Each row was made from one path, in order. Every step used is in the known rows, and no mark comes twice. Write each row's path.
Known rows
viles/tebetod/teteni/voruf/dape/vubi: [-12 -11 -17   7   6  13  -3  29  -6  18   8   1  -7 -14 -23  -7  -1  -4
  -9]
vubi/viles: [ 0  3  6  3 -1 -5 -2  6 -4  9 11  0  3 -1 15 -9 -3  3 -2]
viles/tebetod: [ -7  -1  -3   0  -5  -4 -13   9  -1 -10   0   3   2  -3  -2   3   3   4
   7]
vubi/viles/voruf/teteni/tebetod: [-10  -5  31   6   3   9  -5   9 -13  11 -23  -8 -17 -17  31   8 -10  14
 -22]
teteni/voruf/viles: [  0  -5  12 -12 -11   3  -5  -4   2  14  17  -9  15   5 -15 -16  12   4
 -25]
voruf/viles: [ -1   3  10  -6 -16  -1  -2  -4  -1   8  -2   1  17   3   1 -10   6   1
  -7]
voruf/dape: [-9 -3  0 13  1 -1 -4 28  2 -3 -9  0  0  5  3 -3 -1 -5 -4]
dape/tebetod: [  5  -1   3   7   1   1  13  -4  -8  11  -6  -9   2  -3 -10   9  -7   0
   6]
viles/voruf/teteni: [ -7  -3  17   6  -4  13  -1   0 -11   2 -25  -5  -5 -17   7  -6   2   7
 -22]
tebetod/teteni/vubi: [ -1 -23 -10   0   8  19   7   0  -4   7  -1  -5  -5 -26  -5  -7 -10  -2
   4]
viles/voruf/teteni/vubi: [ -6 -11  23   6   3  18  -3  10  -2   6 -23  -8 -10 -36   8  -8  -9   7
 -19]
tebetod/teteni/voruf/viles: [ -3 -20  -2 -12  -9  17   2 -14  -9  18  14  -7  15  -2 -20 -21  11   2
 -24]
vubi/viles/voruf/dape/tebetod/teteni: [-10 -21  -2  21  11   9  12  23 -26  22 -21 -15   2 -13   5  -8 -16   7
 -10]
dape/vubi/viles: [  4  20   5   1   2  -5   8   8  -2  30  14   8  -3 -10  11  -5 -13  -2
   4]
tebetod/teteni: [ -1 -15 -15  -2   3  14   7 -10 -11   3  -3   1  -1  -9  -4  -3   0  -3
   1]
voruf/dape/tebetod/teteni/vubi: [ -4 -26  -7  20  10  20  16  24  -9  17 -17 -12  -3 -24 -13   0 -20  -8
   6]
tebetod/teteni/voruf: [  0 -22 -14  -6   6  18   4  -9  -6  10  15  -9  -2  -7 -22 -10   7   3
 -16]
tebetod/teteni/vubi/viles/voruf/dape: [-15 -30   1  15  17  13  -4  37 -11  14 -14 -10  -6 -29  16 -21 -19   8
 -13]
voruf/teteni/vubi/viles: [  0  -3  24  11  -8  15   0  14  -1  18   2   0  -4 -28  17 -15  -7  -1
 -10]

Write each row's path
[ -1  12  11  -2  11  -7   4   9  -9  29  -1   0  -7 -16  15  -6 -17  11
  -8]  dape/vubi/viles/voruf
[ -5  16   6  15   3  -6   4  37  -1  28   5   8  -2  -4  15  -8 -14  -6
   0]  voruf/dape/vubi/viles
[ -3 -11  16   2  14  -1  -7  18   0  12  -1 -12  -5 -24  20 -14 -18  15
 -10]  teteni/vubi/viles/voruf
[  0 -28   3   8  15  14  15   4 -19  29 -10 -19  -2 -36   2  -8 -26  12
  -4]  dape/tebetod/teteni/vubi/viles/voruf
[-10 -14  17  16  14  -1  -9  47   1  10 -11 -13  -5 -19  22 -18 -18   9
 -13]  teteni/vubi/viles/voruf/dape
[ -7 -14  19  22  16   0   3  43  -6  21 -17 -20  -3 -21  12  -8 -26  10
  -8]  teteni/vubi/viles/voruf/dape/tebetod
[ -8 -24 -13   0   3  14  -7   9  -5  -1   0   0  -4 -30  -7  -4  -7   0
   9]  viles/tebetod/teteni/vubi
[ -5 -27   1   2  16  13   1   9 -12  16  -5 -12  -6 -33  14 -16 -18  12
 -10]  tebetod/teteni/vubi/viles/voruf
[ -4  -2  21   5  -4  15   0   0  -5   4 -20   0 -15 -11  13  20  -2  -1
  -8]  voruf/teteni/tebetod
[-14  -5  11  15   8  -5 -10  37  -7   7 -12  -9  -1  -1  21 -14  -9  11
 -17]  vubi/viles/voruf/dape
[ -9   1   8  -5 -21  -5 -15   6  -3  -1  -1   3  18   0  -1  -7   9   5
  -2]  voruf/viles/tebetod
[  5 -21  -1  10   9  16  18   2 -14  29   3 -11   0 -29  -1  -6 -20   1
   7]  dape/tebetod/teteni/vubi/viles
[-16 -23 -11  11   1  10 -14  36 -11   8  18  -6   1  -4  -6 -20   7   4
 -16]  vubi/viles/tebetod/teteni/voruf/dape
[  0 -20  -4   2   6  14   4   7  -7  18   9  -2  -1 -26   9 -14 -13   1
   0]  tebetod/teteni/vubi/viles
[ -9 -21  -1  -5 -13  12  -9   5  -6   6  -3   1  14 -27  -6 -13  -2   1
   2]  voruf/viles/tebetod/teteni/vubi
[ -5  -7   8   4  -2  -4 -15  26   3   4  12  -2  -1 -21  12 -10 -10   6
   7]  teteni/vubi/viles/tebetod
[-10 -24 -14   7   7  18   1  18  -6   7   7  -9  -3  -1 -18 -13   6  -3
 -22]  tebetod/teteni/voruf/dape
[ -6   1  24   9  -6   9  -3   7 -14  13 -13  -4  -2 -17  22 -13  -1  11
 -24]  vubi/viles/voruf/teteni
